What can hang from each mark
tefum: fugofe mumo votu
sulen: gitu kanube
reso: gupu komo vepaz
nizum: mumo tunu
gitu: sulen vepaz zupun
legov: komo zupun
fugofe: kanube tefum
tunu: nizum
kanube: sulen votu
mumo: nizum
komo: gitu reso
votu: gitu kanube

Every row comes from one small tree of marks. The marks that hang from a mark follow it in brackets, in alphabetical order. Every link used is in the known rows. Which tree was each row made from?
Known rows
fugofe(tefum): [-15  -1 -12  13  -5 -12  -5  -2  -3   4 -17   4 -11 -16  -3   2  -6   1
  22  -4  23   4   1 -16 -10   4  -6  -3   6  -2  -5   6   1   0 -12   3]
nizum(tunu): [-29  -5 -15  -1   8 -11  -5  19 -10  -2   0  -9  -6  -4   3   2 -17   0
   5  -5   7  10  11  -3 -28   4  -6  -6  10  13   6  -1  -8  -3   4  -9]
tefum(fugofe(kanube(sulen)) votu(gitu)): [-28   4  24  -3  34 -23   4   8   9   7  -7  -6 -28  -4  -7 -14  -8   1
  24 -15 -22   0 -13 -35  -8   6 -10  13  -4   4 -11   2  37 -28  20   7]
kanube(sulen votu(gitu(zupun))): [-14  17   7 -14  35 -17   5   6  10  -7  -1  10 -18   7   0  10  -7  19
  13 -16  -1  -1 -21 -31  -9  11  -3  16  27   4  16 -22  26 -14  19  24]
fugofe(tefum(mumo votu(gitu kanube))): [  3  10  27  -2   1 -16  -8  15   4  -2 -19 -10   5 -24 -28 -15 -22 -16
  19 -35  20 -10  -8 -47 -18  18 -32  -3   6 -12 -25  17   6  -7   8  29]
fugofe(kanube(sulen votu(gitu)) tefum): [-24  -2  13  20  15 -36  14  -4 -10 -13  -7   6 -29  -5   1  -7  -3  23
  38 -12   9  15 -28 -56 -12  17  -9  29  25   6   8   6  17 -12  19  23]
reso(komo): [-25   8  -7  10  -6  11 -21  18  -9   6 -17 -10 -13  -1  -2  25  -2  -2
  17  -3  14  -8   4  -9 -12  -2   2  -9  -1   7  21 -13  -5  -5 -22 -12]
tefum(fugofe(kanube) mumo(nizum)): [-49  -2  -2 -21  -1 -15 -17  21   2  31 -12 -12 -29  20 -22  13   4 -14
  23 -20  -1  -2  14  -7  -5 -10 -28 -17 -15  -3 -18  44  23 -19   1   1]
komo(gitu(zupun) reso): [-32   3 -11 -28  17  -4  -7   4   9  -1  -4   9 -14 -16   9  37  -2  -1
  -6 -31   8  -8   3 -10  12   4  -8   6  11  -6   5   1   3   5   0  26]
gitu(vepaz zupun): [-16  26  -9 -12  30  -6   8  20   6   4   0  13 -13   2   2  12   4  10
  -2 -33  17 -16   2  -6   3   6  -6 -13   1  -1  -1  -1   3   5 -20  34]
fugofe(kanube(sulen)): [-31  -6   3  16  20 -25   3   6  -4   4   3  -6 -26   0   3  10   6  14
  31  -7  -5  21 -10 -24  -7  -2   8  16  10   3   0   4   5 -15 -10   4]
fugofe(kanube(sulen votu)): [-32  -4   0  10  27 -19  11   3  -7  -1  -1  -3 -21  10   5   7   1  24
  30  -4  -4  15 -25 -26  -7   3  -2  22  24  13  20  10  10 -16  -8   4]
votu(gitu(vepaz zupun)): [-12  36   8 -12  33 -11  11  20   7  -1   7  11 -21  -4  -2   9  -1   8
  -6 -37  15 -17  -2 -19   2   8  -7  -7   2 -10   4 -10   8   3  11  35]
tefum(mumo): [-27   7  -7 -10  -5  -2 -14  10  -6  20  -5 -14  -3   4 -15  14  -1  -6
   3  -7   6   2   3   3 -10  -9 -14  -8   8 -12  -3  11  -5  -3 -12  -6]
nizum(mumo): [-21   8 -10  12   4 -14 -19   8  -9  26 -13 -22 -15   2  -7  13 -10 -10
   6   5  20   0   4   0  -5  -1  -7  -4  13   7  -9   5   6  -7   0  -6]
sulen(gitu kanube): [ -9  23 -21  -3  -3  -9 -17   9  -8   9 -17 -18 -19  -9 -10  13  -7  28
  32 -14  -5   8 -15  -1 -21 -11  13 -17   1  15  30 -21  -5 -14  10  -8]
legov(zupun): [ -7  14   0  -2  17  -2  -9  -2   7  24  -1 -21  -5  -5  -5  29   5  -4
  13  -8   8   7   3  -4   2   4   2  -7  -5  13  -2   0   4  -6 -15   7]
legov(komo): [-31  -1  -3   3   2  -6 -21  -1 -16  24 -14 -12  -8 -12  -7   9  -9   4
  22   0   7   2   1  -7  -3  -2   2  -6  -3  -8   9   7  12  -6   2 -10]
fugofe(tefum(votu(kanube))): [  6  -3   7  11  13  -6  -3  15   7  -4 -23   2   3 -29 -11 -16 -23  -7
  26 -26  23  -4  -4 -34 -13  20 -17  -4   4   4 -21  14   6  -6 -16  21]
reso(gupu komo(gitu(zupun))): [-13  27   6 -22  15  11 -25  14   0 -16 -14  14 -10  -2   5  34   7  11
  -3 -26  10 -47  -1 -26  -4  -1  -4 -15   5  19  19  -5  -5   2 -15  24]
sulen(gitu(vepaz zupun)): [ -9  41 -10 -13  26 -16   2  29   3  -5 -11  10 -21  -3   1  13  -1  14
   6 -30  10  -9  -8 -10  -6  -2   3 -11  -4   9  13 -12  -4   1 -17  34]
tefum(fugofe mumo(nizum) votu(kanube)): [-20   0   3 -28  12  -2 -20  31  19  27 -30 -11  -4   5 -32   1 -24 -24
  18 -30  -2 -20   9 -15 -13   2 -38 -27 -13  -9 -25  37  34 -19   1  10]
gitu(sulen(kanube) vepaz zupun): [ -6  31 -23 -23   9 -11  -9  31  -5  10  12  12 -24  -8  -3  16   2  37
   8 -57   9  -8  -8 -22  -8   6   6 -21  -7  13  16 -27  -6   6 -18  45]
votu(kanube(sulen(gitu(vepaz zupun)))): [ -1  29  -5  -3  39 -33   6  24   8 -15 -11   6 -21  -6  -4  15  -9  28
  22 -40  -2   0 -25 -42 -14   6   8  -1   7   5  13 -28  -1   1 -10  62]
reso(gupu): [-12  14  -3  -9  23   9  -7  14  -3  11   0   3  -6   0  -9   9   1   6
   2   2  -2 -18  -8  -3 -12  -7   0 -12   9  15  11   2  -3  -5 -10   0]
tunu(nizum): [-29  -6 -15   0  17   2 -11  -3   2  17 -21 -25  -8  -9  -7  24 -17  -3
  12   1   6  -1   9   7  -3  -2   3  -4   3 -37  14  -5  12   0 -13 -16]
kanube(sulen(gitu(vepaz zupun)) votu): [-16  34 -17 -11  36 -28  13  19   3 -16 -15  18 -22  13   4  13  -5  37
  15 -24  -1  -8 -34 -26  -9   2   2   7  20  15  30 -19  10  -4 -16  40]
komo(gitu): [-26   4  -8  -4   8  -2   0 -16  -2  -5 -12  -2 -12 -21   6  25  -9   9
   4  -2   7 -14   0  -4   1  -8  -6  -2   6 -24  14   6  -5  -1  11  -9]
mumo(nizum(tunu)): [-37 -10 -20  -4  10 -14 -12  24  -2   4  -6   2 -16   4  -3  17 -25  -7
  13  -7  12   0  18  -5 -25  -1 -11 -14   2   9   1  13   3 -12  17 -10]
sulen(gitu(vepaz zupun) kanube(votu)): [ -6  46 -25 -19  19 -13   6  29  -2  -2 -19   4 -18  11  -1   6  -2  46
  19 -47   9 -13 -28  -7 -10   3   0 -17  11  27  40 -14   4  -4  -3  37]
gitu(sulen(kanube) vepaz): [-15  22 -28  -9  -2  -7  -2  19 -16  12  11   3 -23 -15  -4  16  -8  35
  12 -36   3  -4 -16 -18 -11  -1   5 -20  -8   4  29 -24 -14   6 -11  22]
gitu(zupun): [ -9  14  -4 -12  21  -1 -10  18  10   8  -2   5 -13   0   0  11   2  -2
   6 -20  11  -1  10  -1  -3   2   1  -9   3   5  -5  -5   7  -6 -16  13]
fugofe(kanube tefum): [-19  -3   3  20  -1 -21  -1   8 -11   1  -7   0 -22 -14  -2  -3   6   4
  31 -14  25  16   2 -28  -6   6  -6   4   4  11 -15  22  -2  -6 -16  12]
reso(gupu komo vepaz): [-41  22   0  -6  11   7  -7   9 -18  13 -13 -11   1  15  -6  21  -6   3
  -1   0  11 -33 -16 -15 -18   8  -4 -13  -1  25  15   0  -4  -3 -17   2]
kanube(sulen(gitu(zupun)) votu): [-10  22 -12 -14  28 -23  -6  14   4 -13 -18  12 -19  11   3  12  -5  29
  22  -9  -7   7 -27 -21 -16   1   7  11  23  22  28 -24  15 -16  -9  21]
tefum(mumo votu): [-17   9   3 -15   6   4 -13  20   4  17 -15 -10   9  -2 -15  -1 -10 -14
  -1 -13   3 -13   1   1 -10  -4 -20  -9   1  -7 -15  19   2 -13 -22 -10]
votu(gitu(vepaz) kanube(sulen)): [-15  15   9  14  34 -25  23   3   3  -8   2  -3 -21 -14  -8  10 -16  19
  20 -25  -4  -6 -26 -49  -9  11  -6   8  14 -25  13 -19   4   4  28  38]
tefum(votu): [-13   7  -2  -3  19   6  -6  16   6   7 -14   1  -1 -11  -3  -2 -16  -7
   9  -5   4 -11   0   0  -8   2  -8  -7   1   1  -5   6   8 -16 -17 -13]
kanube(sulen votu): [-25  -1 -15   4  20 -10   6  -6  -1   0 -11   2 -11   9   0  12 -10  23
  20   9  -4   3 -24 -14 -12   1  -2  13  27   0  23  -8  11 -10  -4  -4]

Which tree is each row?
[-31  -7   8   0  28 -18  -1   8  10  13 -13  -3 -21   1  -3 -15  -3   3
  29 -10 -19   4  -8 -19  -4   2  -7   5  -4  11 -16  11  33 -23 -13   5]	tefum(fugofe(kanube(sulen)) votu)
[  0  11  20  -4  38 -22  -1  12  16  -8   5   0 -20 -11 -10  13  -8   8
  22 -36  -2   7 -12 -47 -14  15   1  10  18 -10  -2 -29  15  -9  22  44]	votu(gitu(zupun) kanube(sulen))
[ -3  17 -18 -31   1  -9 -22   5  -2  -4   6   6 -26 -26   4  31  -4  35
   8 -47   3  -9  -4 -25  -5   0   6 -15  -2   0  18 -25  -9  -1   3  28]	komo(gitu(sulen(kanube) zupun))
[ -1  40  -6 -25  14 -16  -5  30  -6   4  20  10 -31 -16  -6  15  -2  35
   5 -60   6  -9 -12 -38 -10   8   2 -17  -6   4  21 -39  -2   4  13  49]	votu(gitu(sulen(kanube) vepaz zupun))
[-32  31  -4  -2  14  10   0   7 -13 -14 -16  12 -12  -3   7  34  -1  20
  -5 -19   9 -60 -13 -26  -2  -6  -9 -16   0   1  38   4 -15  15 -12  18]	reso(gupu komo(gitu(vepaz)))
[-29   6 -11 -38   8   1 -16   9 -15   3  18  20 -21 -26   3  41 -10  11
 -14 -15 -11 -16 -21 -32  -3  -3  -6   4   6  12  27 -11 -16  10   2  20]	komo(gitu(sulen) reso(gupu))
[-17  32 -14  -4  29 -29   1  16   6 -10 -11  16 -26   1   3  16  -2  28
  13 -25  -5  -4 -21 -25 -11  -3   9   1   4   3  13 -29   4  -2 -17  42]	kanube(sulen(gitu(vepaz zupun)))
[ -1  28  -1 -22  20  -5  -1  17   3   3  -3  -4 -16   5  -7   7  -2  29
  16 -40  12  -5 -16 -16  -7  11  -6  -7  19  13  27 -16  21 -15  30  21]	sulen(kanube(votu(gitu(zupun))))
[-49  11 -12 -43  15  -8   1  -7 -22  11  16   7 -10 -19   4  40 -19  10
 -21 -12  -8 -20 -31 -33  -8   9  -8   6   0   9  21  -1 -17   9   5  25]	komo(gitu(sulen) reso(gupu vepaz))
[-22  26 -10 -14  27 -10  14   2   7 -12  -7  15 -15 -11  14  24  -2  19
  -7 -38  17 -34   0 -13   9   1 -11  -9   4 -22   6   8  -2  10  -4  35]	komo(gitu(vepaz zupun))
[-39  21 -13   6   2   2   1  -1 -10 -18 -22   3 -15 -11  12  36  -6  14
   3 -20  18 -41  -5 -18   5  -4 -10 -10  -2 -15  32   0 -12  13 -10   9]	reso(komo(gitu(vepaz)))
[ -5  33 -26 -30  14  -6   1  32  -9   3  10  17 -19   2  -1  14  -2  43
   8 -54  12  -8 -23 -22  -6  12  -3 -16   6  23  34 -22   0   6 -17  46]	gitu(sulen(kanube(votu)) vepaz zupun)
[-36   1  -3 -14  10  -9 -28  -3  -6  46  -2 -23  -2 -11  -7  36   0 -10
  19 -16   6  17  -6 -14  14  11   4   5  -9  19   3   6  24   0  -8  19]	legov(komo(reso) zupun)
[-19  30   1 -10  44 -22  24  11   7 -12   0  20 -18  11   2   9  -5  27
   5 -27   3 -16 -27 -34  -2  15 -11  13  24  -6  21 -17  22  -1  12  44]	kanube(sulen votu(gitu(vepaz zupun)))
[-26  28  -8  -7  13   1  -6  10   0 -21 -19  14 -15  -5  15  37   3  16
  -1 -42  22 -43   2 -23   8   3  -9 -11  -4  -8  20  -4  -4  12 -20  34]	reso(komo(gitu(vepaz zupun)))
[-47  13  -6 -17  16 -16  -7 -22  -8  24  -6 -14  -3 -21   8  49  -4   6
   5 -34   9 -16 -14 -26  28  10  -7   5 -11  -7  15  20  13  16   3  41]	legov(komo(gitu(vepaz) reso) zupun)
[-14  21  -5  -7  10  -1   6   2  -7   7  -6 -14 -14  -2 -11   5  -9  30
  22 -18   5  -4 -23 -13 -13   6  -7  -4  20   3  40 -10  13 -14  41  -5]	sulen(kanube(votu(gitu)))
[-28  11   7 -24  21  -4 -31   5  -8  45   4 -14   2  -3 -12  35   5  -3
  10 -14  -2  -1 -12 -18   9  10   3  -2  -4  40   8   8  20   2 -10  28]	legov(komo(reso(gupu)) zupun)
[ -3  44 -21 -15  14 -16  -3  26  -1   2 -13   0 -22   2  -3  13   1  38
  17 -48   7  -9 -15  -8  -8  -2  10 -23  -2  17  22 -23  -1  -5  -4  36]	sulen(gitu(vepaz zupun) kanube)
[ -9  24  11   5  31  -9  22  14  -2  -3   3  -8 -16 -16 -11   8 -16   5
   9 -31  11 -12 -13 -35  -6  11 -13  -6   6 -21  15  -7  -7   7  28  31]	votu(gitu(vepaz) kanube)
[-36  20 -15 -35  18  -3   1  12 -15  -2  19  27 -20 -24   6  41 -11  20
 -22 -27  -8 -29 -26 -40   5  -1 -10   0   2   5  35  -6 -21  22  -5  38]	komo(gitu(sulen vepaz) reso(gupu))
[ -7  17   0 -31   2  -5 -20  18  -1  20  -3  -6 -26 -22 -16  -8 -19  14
  15 -31 -18  -8 -11 -26 -18   5  -7 -18 -17   8  13 -30  22 -18  22   4]	tefum(fugofe votu(gitu(sulen(kanube))))
[  5  27  -1 -29   6 -10 -22  24  -4   6  20   3 -30 -18  -8  15  -1  23
  12 -46   2   5  -6 -31 -15   6   7 -14  -3  10  16 -41   1  -9  19  30]	votu(gitu(sulen(kanube) zupun))
[-31  21  -3   4  33 -20  27  -2  -4 -11  -5   9 -18   4   0   8 -12  27
  11  -7  -2 -12 -35 -32  -7   8 -12  15  25 -16  35 -13  15   0  24  20]	kanube(sulen votu(gitu(vepaz)))
[-56  -9 -11 -14  -2  -9 -18 -17 -15  13 -15  -7 -11 -26   4  32 -15   1
  11 -11   2  -6  -6 -18  13   0  -4  10   2 -18  19  14  13   3  17   1]	legov(komo(gitu reso))
[  2  12  13  -9  13  -8 -10  21  -9  -1  17  -6 -26 -31 -13  15 -22   2
  14 -22   0   9 -12 -50 -19   8  -1   0   2  -5  20 -28 -12  -2  22  21]	votu(gitu(sulen) kanube)
[-27  11  12 -24  14 -15  -1  20 -15   9  14  -2 -40  -5  -8  -1  -5  10
  15 -17  -8  11 -16 -39  -8   5 -15   6  -1  17  25  -2  17 -14  21   8]	tefum(fugofe(kanube(votu(gitu(sulen)))))
[ -7  38   4 -25  24 -13  -1  30  -5  -1  22  21 -31 -16  -3  17  -6  11
  -9 -41   8 -10  -7 -39  -5   9  -5  -6  -7  -5  10 -28  -5   8   0  47]	votu(gitu(sulen vepaz zupun))
[-25   8   1 -16  11 -11 -24 -12  -4   5 -17   2 -11 -19   6  20  -7  10
  12 -24  10 -18   5 -17  11   0  -3  -4  -1 -20   5  10  15  -1   7  17]	legov(komo(gitu(zupun)))
[-45  -8 -13 -33   3 -14 -23  35   9  21 -22  -6  -3  14 -18  -5 -28 -23
   1 -21  -2 -16  20   1 -26  -1 -40 -27 -12   9 -25  36  30 -17   7  -9]	tefum(fugofe mumo(nizum(tunu)) votu)
[  2  18 -21 -32   6  -2 -18  28  -6   8   8   9 -20  -1  -5  13  -3  36
  15 -42   7   3 -16 -19 -13   8   2 -12  11  28  28 -27   3  -6 -11  26]	gitu(sulen(kanube(votu)) zupun)
[-18  29   3 -27  23  -8   2  25  -1   9   4  13 -25 -19  -8  -8 -23  -1
  -6 -24  -9 -23 -12 -31  -8   5 -18 -11 -22  -3   8 -14  20  -2   6  18]	tefum(fugofe votu(gitu(sulen vepaz)))
[-10  29 -22 -28  10 -14  -4  11  -6  -6   7  16 -25 -23   7  29  -1  43
   2 -61   8 -25 -11 -30   1   2  -2 -18  -5  -9  21 -22 -12  13  -1  49]	komo(gitu(sulen(kanube) vepaz zupun))
[-47  20  -4 -44  35  -9   8  -5  -1   8   2  10  -1  -3   5  33  -6   4
 -24 -29   6 -32 -19 -16   5  17 -11   4  10  12   0  12   3   5   6  42]	komo(gitu(zupun) reso(gupu vepaz))
[ 16   8  20  -3   9 -14 -12  25  -4 -10   2  12 -15 -46 -15 -10 -32  -4
  22 -32  14   0 -14 -66 -22  22 -14   1  -6   1  -7 -15  -2  -4   5  34]	fugofe(tefum(votu(gitu(sulen) kanube)))
[-24   9 -11  -8 -15   3 -31   6 -20 -12  -6   5 -26 -26   9  44 -10   9
   8 -11   6 -16  -3 -35  -8  -7   0  -6  -7   0  36 -22 -20   4 -16  -2]	reso(komo(gitu(sulen)))
[-48   0  -4 -25   6 -12  -8  23  -1  28 -17  -8 -24  31 -21   9  -1  -4
  23 -18   2  -6   0  -8  -3  -5 -36  -9   1  10   0  50  31 -18   5  -2]	tefum(fugofe(kanube(votu)) mumo(nizum))
[  0   0   8   2  -1  -9 -11  18   5   5 -24  -8  13 -16 -23 -15 -19 -13
  19 -32  24  -6  -4 -32 -17  15 -30  -7   6  -5 -31  24   2  -4 -22  25]	fugofe(tefum(mumo votu(kanube)))
[-31   5   8 -22   8 -17 -18  38   2   3  -9  -4  -2   2 -16   2 -33 -24
  -1 -23   5 -18  12 -19 -31   4 -37 -13  -1  -4 -17  22  10 -20  33  -6]	tefum(mumo(nizum(tunu)) votu(gitu))
[-37   7  -8 -26  20   5  -2  -2  -2   4   2   9 -10 -16   3  34  -6   6
  -8 -10  -6 -23 -16 -15   3  -4 -10   4  15   4  22   8  -5   7  12  12]	komo(gitu reso(gupu))
[-16  36 -30  -4   9 -11  12  18 -13  -3 -23  -6 -15   6  -5   7 -11  47
  25 -26   4 -12 -36  -6 -13  -2  -1 -14  10  20  52 -12  -2  -4   7  10]	sulen(gitu(vepaz) kanube(votu))
[-14  35 -27   0   3 -13   2  17  -8   4 -18  -9 -21  -6  -6  13  -7  38
  24 -26   0  -6 -21  -5 -13  -8   8 -20  -2   5  33 -18 -10  -3   7  12]	sulen(gitu(vepaz) kanube)
[-12  30 -12 -12   3 -13   1  19 -16   5  17   0 -31 -21  -9  16  -9  35
  10 -36   0  -7 -20 -35 -14   4   1 -14  -6  -8  33 -33 -10   4  23  25]	votu(gitu(sulen(kanube) vepaz))
[-45   1 -15 -26  -7  -7 -23  13   7  34 -21  -7 -19  14 -23  20  -7 -15
  13  -8  -2 -11  13   5  -9 -13 -27 -24 -11 -13 -12  28  28 -11   4  -7]	tefum(fugofe mumo(nizum))
[-26 -10  -3  22   9 -33  12  -6 -10  -8 -13   8 -22   1   3  -4   0  26
  40  -9  12  17 -23 -41 -10  13  -8  23  26  18   4  17  12  -9 -12  18]	fugofe(kanube(sulen votu) tefum)
[-22  15  -2 -10   3   5 -23   5   3 -16 -21   3 -14  -8  11  35   2   4
   4 -29  19 -29   9 -19   0   1  -4  -7   2  -2  14  -9   0   0 -15  14]	reso(komo(gitu(zupun)))
[-44  21  -3 -15   7  -5  -5  -9  -5  -7 -20  -6  -6   1  13  35  -7   3
  -3 -25  24 -35  -3 -17  -2  14  -7  -5  -3  -5   7  -1   0   0  -9  18]	reso(komo(gitu(zupun)) vepaz)
